Each row comes from the steps of one path. Every step used is in the known rows, and no mark comes twice. Write the path behind each row, first mark first.
Known rows:
C -> F -> J -> H: [  2.4 -11.4   5.8   7.8   6.5   3.3  16.9  23.5 -17.2   5.4 -24.9  -3.2
 -28.1  -5.2 -29.1 -39.9  11.8 -10.9  16.7  28.0   9.1  11.9]
S -> C: [ 10.6 -18.0  10.8  17.1   9.8  11.7  28.9  10.8   9.7  21.6   4.4  -9.4
 -17.1   8.4   8.6 -19.7   5.7  -7.2  12.1  32.8   9.1 -10.6]
B -> S: [  7.5 -17.0   7.5   5.0  15.1 -21.5  14.5   9.1   1.2  18.4   2.5   1.4
  -2.7  -7.6 -17.2 -23.5   3.3  -6.6   7.3  36.5  -7.2  14.1]
J -> S: [ -0.6 -10.7  -6.6  14.3  -3.6   3.2  38.8  30.2  13.7  11.8   6.8   6.3
  -7.9  -8.1  -6.5 -27.2   9.3  -5.4   4.2  48.8  18.5  36.0]
F -> J -> H: [ -0.8 -17.6   0.1  12.6   6.1   1.9  19.1  16.8 -13.4   6.6  -1.3  -1.0
  -9.6  -5.7 -12.9 -27.6   3.4 -11.9  15.4  28.3   4.8   6.9]
H -> B -> S -> J -> F -> C: [ 11.3 -26.9  43.4  12.7  29.1  -4.7 -38.5  20.9   2.8  24.1  19.4  17.3
  -2.7  11.6 -34.0 -26.4   9.5  -8.1   1.2  51.4 -27.0  21.0]
H -> B -> S -> C -> F -> J: [ 24.0 -28.4  46.5   8.6  15.5 -10.7  -0.6  -1.8  10.2  11.3 -16.6 -15.3
 -24.2  14.1 -27.7 -29.1   3.1  -8.6  19.1  40.8 -20.4 -26.3]
F -> J -> H -> B -> S -> C: [ 26.9 -19.0  40.8  15.9  16.3 -11.4  12.4  -1.7   8.0  17.3   0.1  -8.0
  -3.5   8.8 -15.2 -18.4 -10.0  -6.9  25.2  39.3 -21.5  -8.9]
B -> S -> C: [ 24.8 -22.9  17.2  13.2  18.5 -14.1  25.1  -0.7   9.8  24.1   5.5  -7.8
  -6.8   6.3  -5.7 -16.7  -1.4  -6.5  15.4  37.2 -10.5  -4.2]
S -> C -> H -> B: [ 18.1 -20.7  39.6  15.0  10.2  17.0  20.7  28.6  22.3  13.6  24.2 -12.3
 -42.9  13.8  17.8 -21.7   0.4  -9.3  21.0  37.8   8.2 -28.8]
J -> S -> C -> F -> B: [ 15.9  -2.4  16.8  17.4   7.2  -0.4  58.3  16.7   3.3  16.3 -28.1 -11.9
 -31.8 -13.6  -6.4 -28.3  11.2  12.6   7.1  42.4  39.9  36.7]
J -> H: [  5.4  -2.9   1.2  14.4   6.9   6.0  30.1  22.6  -7.3  14.3  -6.3   3.9
  -9.0  -8.3  -7.3 -25.9   5.3  -3.2  12.4  29.5  16.8  29.0]
S -> J -> H: [ 10.4  -2.3  10.9  17.3   6.8   3.0  13.8  30.1 -10.7  26.1  -3.2  13.6
 -15.7   6.8 -27.3 -24.3  12.1  -3.8   9.8  31.2  11.2  47.1]
F -> B -> S: [ 17.6 -14.9  17.1   4.0  22.3 -28.8  21.1   1.0 -15.3  16.6  -9.0  -1.4
   0.2 -28.6  -7.9 -19.5   4.3  10.3   0.1  32.4  15.9  26.9]
C -> S: [ -6.1 -20.8  -9.3   4.6  15.4   6.3  25.0  15.1 -17.7  19.0   0.4  -4.8
  11.8  -7.5   0.0  -5.8  27.8  -8.6   8.2  32.7  19.3  -9.1]
C -> S -> J -> H: [  4.6 -10.4  -0.3  11.3  13.1   5.3  20.1  23.3 -26.1  29.4  -5.4   5.6
   7.2   3.8 -22.7  -8.5  28.6  -6.2  10.3  32.0  19.8  29.8]
H -> B: [  1.5 -11.8  29.7  10.9   2.6  11.3   7.9  18.8   7.9  15.7   5.7   1.5
  -5.4  -2.4  -4.6 -24.7  10.4   0.2  10.3  39.8   8.6   1.4]
C -> H: [  2.0 -22.5   0.1   5.7   8.9   5.5  20.6  35.6   0.6   4.6  22.0  -3.1
 -40.7  -4.7   4.1 -26.6   9.7 -12.4  12.0  31.2  16.4  -3.2]
S -> C -> F: [ 13.4 -13.9  18.6  12.3   8.6  11.0  27.0  17.9   2.6  19.1 -22.5 -12.7
 -35.3   5.5  -9.6 -32.5  12.4  -2.3  16.5  29.8  10.5  -4.0]
S -> J -> F -> B: [ 10.6 -18.0  23.3  19.4  18.0  -6.7 -21.0  24.1 -16.2  22.4   6.0   7.1
 -15.6 -11.9 -19.3 -24.3  15.5  10.8  -0.4  37.9  32.9  13.9]
H -> B -> S -> J: [ 20.8 -14.7  39.8   9.7  13.4 -16.9 -15.3  14.0   5.2  29.3   5.9  12.6
  -5.1  10.7 -36.4 -18.5   7.9  -2.4   5.4  45.6 -16.4  25.0]
H -> B -> S -> J -> F: [ 24.4 -19.7  45.4  15.6  16.6 -16.9 -46.7  21.8  12.1  27.2  18.9  15.7
  -6.7   9.2 -38.9 -21.6   4.7  -0.4  11.8  56.5 -15.8   0.6]

Which path is each row?
[  9.7 -11.8   3.9  20.9   0.8   8.9  52.6  19.7  23.9  17.6   5.3  -4.7
 -14.4   5.7   4.6 -17.9   3.2  -6.3  10.8  50.0  12.5  17.8]
J -> S -> C
[  2.6 -10.2  26.8  14.6   1.0   9.2   7.3  17.9  -2.5   8.1   0.9   2.1
  -4.1  -2.2 -14.8 -26.5   4.4  -3.3  17.0  38.0   0.6   1.2]
F -> J -> H -> B
[ 10.6 -29.9  34.2   5.1  31.6   0.2 -20.3  30.0  10.7   5.1  34.7   3.5
 -26.0  -4.0  -2.7 -31.8  -0.8 -12.3  12.2  48.3 -20.2  -4.7]
J -> F -> C -> H -> B -> S
[  7.3  -2.8  24.9  13.2   9.7  10.3   9.5  26.3 -19.1  32.9  -6.0  10.9
  11.5   9.2 -23.0  -7.0  25.9   0.6  12.6  38.6  12.7  25.3]
C -> S -> J -> H -> B
[ 31.3 -23.3  29.7  15.8  32.4 -25.8   1.0  -2.1   0.4  25.5   2.8 -10.4
  -5.4 -15.5   0.7 -14.4  -3.6  12.5  11.5  41.2  13.9 -12.6]
J -> F -> B -> S -> C
[ 18.9 -27.6  17.0  14.0  20.5 -22.3 -37.6  22.6   2.1  26.4  18.0  12.4
 -13.0   4.9 -38.4 -24.4   5.2  -7.8   9.6  46.0  -9.0   5.6]
B -> S -> J -> F
[ 29.2  -2.1  25.3  13.6  21.5 -29.8  18.1  11.3 -24.6  29.5 -13.9   9.5
  -6.2 -18.5 -30.1 -19.4   5.6  12.7   3.0  28.8  16.8  64.3]
F -> B -> S -> J -> H
[ 19.9  -8.9  21.8   2.6  25.8 -28.7  20.5   5.6 -20.2  16.2 -33.5  -5.2
 -17.3 -29.8 -24.8 -33.4  12.1  13.2   2.3  30.8  17.6  30.8]
C -> F -> B -> S
[  6.8 -13.9  12.9  14.3  19.2  -4.9  -3.8  18.5 -10.9  13.2   3.2  -0.4
  -7.4 -25.3   1.9 -23.0   8.8  14.4   1.6  37.0  36.5  -1.8]
J -> F -> B
[ 18.5 -11.1  29.9  19.5  -1.1  15.1  43.6  34.7  36.3   7.7  24.5  -5.0
 -41.8   9.9  12.8 -21.9  -0.6  -5.7  18.1  55.2  11.5   2.3]
J -> S -> C -> H -> B
[ 20.0 -20.5  34.1   2.6  15.2 -13.6   5.2  26.0  15.2   9.0  22.4  -1.1
 -30.8  -3.2  -8.3 -24.3  -1.0  -6.3  12.8  42.6  -8.2  -4.8]
C -> H -> B -> S
[ 30.5 -13.5  49.5   7.7  16.0 -10.5  10.4   6.7  17.5  22.2 -20.8 -10.9
 -21.8   7.5 -23.6 -26.9   3.8   1.1  20.3  42.5 -15.0  -3.7]
H -> B -> S -> C -> F
[ 28.9 -27.5  16.5   8.4  21.4 -14.9  25.0  16.3  13.2  14.9  19.8 -12.5
 -39.2   6.5   2.0 -18.3  -6.6 -14.0  16.6  34.0  -7.2 -15.9]
B -> S -> C -> H
[ -5.5 -25.6   5.6   2.2   6.5   4.3   8.2  19.9 -11.0   0.6 -18.5  -7.9
 -31.4  -3.0 -28.3 -38.9  16.2 -15.0  10.0  30.0   5.3  -9.2]
C -> F -> J
[ 12.5 -14.1  15.5  15.3   9.2   8.8  26.0  13.7  -4.7   8.6 -26.2 -15.5
 -32.4   5.6 -17.8 -32.4   7.7 -13.3  25.9  26.9   6.7  -4.5]
S -> C -> F -> J -> H
[ 12.1 -37.4  18.8   7.5  35.3 -10.4 -26.3  35.5  -2.6  14.5  35.8  11.1
 -39.4   9.9 -22.1 -34.6   6.7 -20.5   3.8  43.4 -18.4  17.1]
B -> S -> J -> F -> C -> H
[ 31.6 -22.7  26.9   8.0  29.0 -24.9  36.3   8.0  -1.2  14.7  12.2 -15.7
 -38.1 -13.1  13.1 -17.0  -3.6   3.8  10.6  30.9  16.9  -2.9]
F -> B -> S -> C -> H
[ 29.8   3.2  30.6   9.0  24.0 -32.4  16.7  13.7 -28.5  27.4 -39.1   5.9
 -23.9 -19.6 -48.1 -31.0  14.1  16.2   4.7  28.5  17.4  69.7]
C -> F -> B -> S -> J -> H
[ 18.1 -24.2  15.9   8.1  16.2 -23.1  -3.3  16.4  -3.5  26.5   6.8  11.2
 -11.7   5.2 -37.0 -20.2  10.3  -8.4   4.7  38.0 -11.3  30.1]
B -> S -> J
[  8.0 -22.8  13.6  18.9  11.6   1.5 -29.4  34.8  -1.1  23.0  19.8  12.2
 -18.8   7.7 -26.4 -27.9  11.9  -7.4   7.2  42.2  10.2   0.6]
S -> J -> F
[  8.2   4.3  27.3  13.1   2.5  13.5  16.8  25.3   0.3  16.6  -5.7   5.6
  -3.8  -6.3  -6.8 -24.8   6.0   5.5  18.0  37.8   8.5  23.4]
J -> H -> B
[ 16.9 -15.8  32.6   8.9  10.7 -16.7   1.6   6.4  -2.6  12.4  -2.9   2.0
   1.2  -2.1 -26.4 -22.9  -3.7  -6.7  18.1  39.6 -16.9   7.7]
F -> J -> H -> B -> S
[ 20.4 -19.7  20.1   8.9  28.4 -29.3 -10.3   6.6  -8.7  16.8   1.0   0.8
   0.5 -31.1  -8.4 -19.5   1.2  12.7   2.8  40.5  17.1   4.2]
J -> F -> B -> S
[ 21.7 -15.7  25.0   9.7  21.0 -32.0   5.2   7.2 -18.6  26.5  -3.5   8.0
  -7.9 -13.1 -29.4 -17.4  11.5   8.6  -4.8  32.7  11.9  43.3]
F -> B -> S -> J
[ 25.7 -19.4  45.1  13.1  15.3  -8.3  11.4   0.8  20.7  27.4   6.2  -5.7
  -1.9   9.0  -4.4 -14.1  -2.3  -0.3  17.2  44.3 -16.3  -9.4]
H -> B -> S -> C
[  9.8  -6.9   6.7  17.9   2.7  11.4  47.8  25.4  19.8  14.9 -19.0  -7.7
 -34.9   4.2 -13.5 -31.1  10.0  -5.3  17.0  47.0  18.0  22.4]
J -> S -> C -> F
[ -7.3 -23.6  -9.6  11.5  -4.4   1.9  30.2  21.3   6.7   2.2  11.8   1.5
  -9.1  -2.8 -13.5 -27.1   9.6 -19.0   5.0  47.7   9.5  13.2]
F -> J -> S
[  6.7  -6.9  34.5   8.6   2.0  10.1   3.1  19.6  -9.7   2.6 -23.4  -5.0
 -22.7  -2.3 -31.5 -37.8   9.7  -5.3  18.8  36.9   4.4   7.8]
C -> F -> J -> H -> B
[ 16.7  -9.3  28.8  14.2  17.4   0.9  38.4   9.5 -12.6  19.8 -32.5 -17.1
 -32.1 -15.4  -1.6 -26.3  13.9  13.8   8.3  27.7  34.4   6.6]
S -> C -> F -> B
[  2.5 -27.1  38.9  12.9  21.1  22.4 -29.3  47.1   2.9  11.5  37.4  11.7
 -41.9  16.2 -11.9 -35.4  13.3 -13.4   5.9  45.3  -6.8   4.5]
S -> J -> F -> C -> H -> B
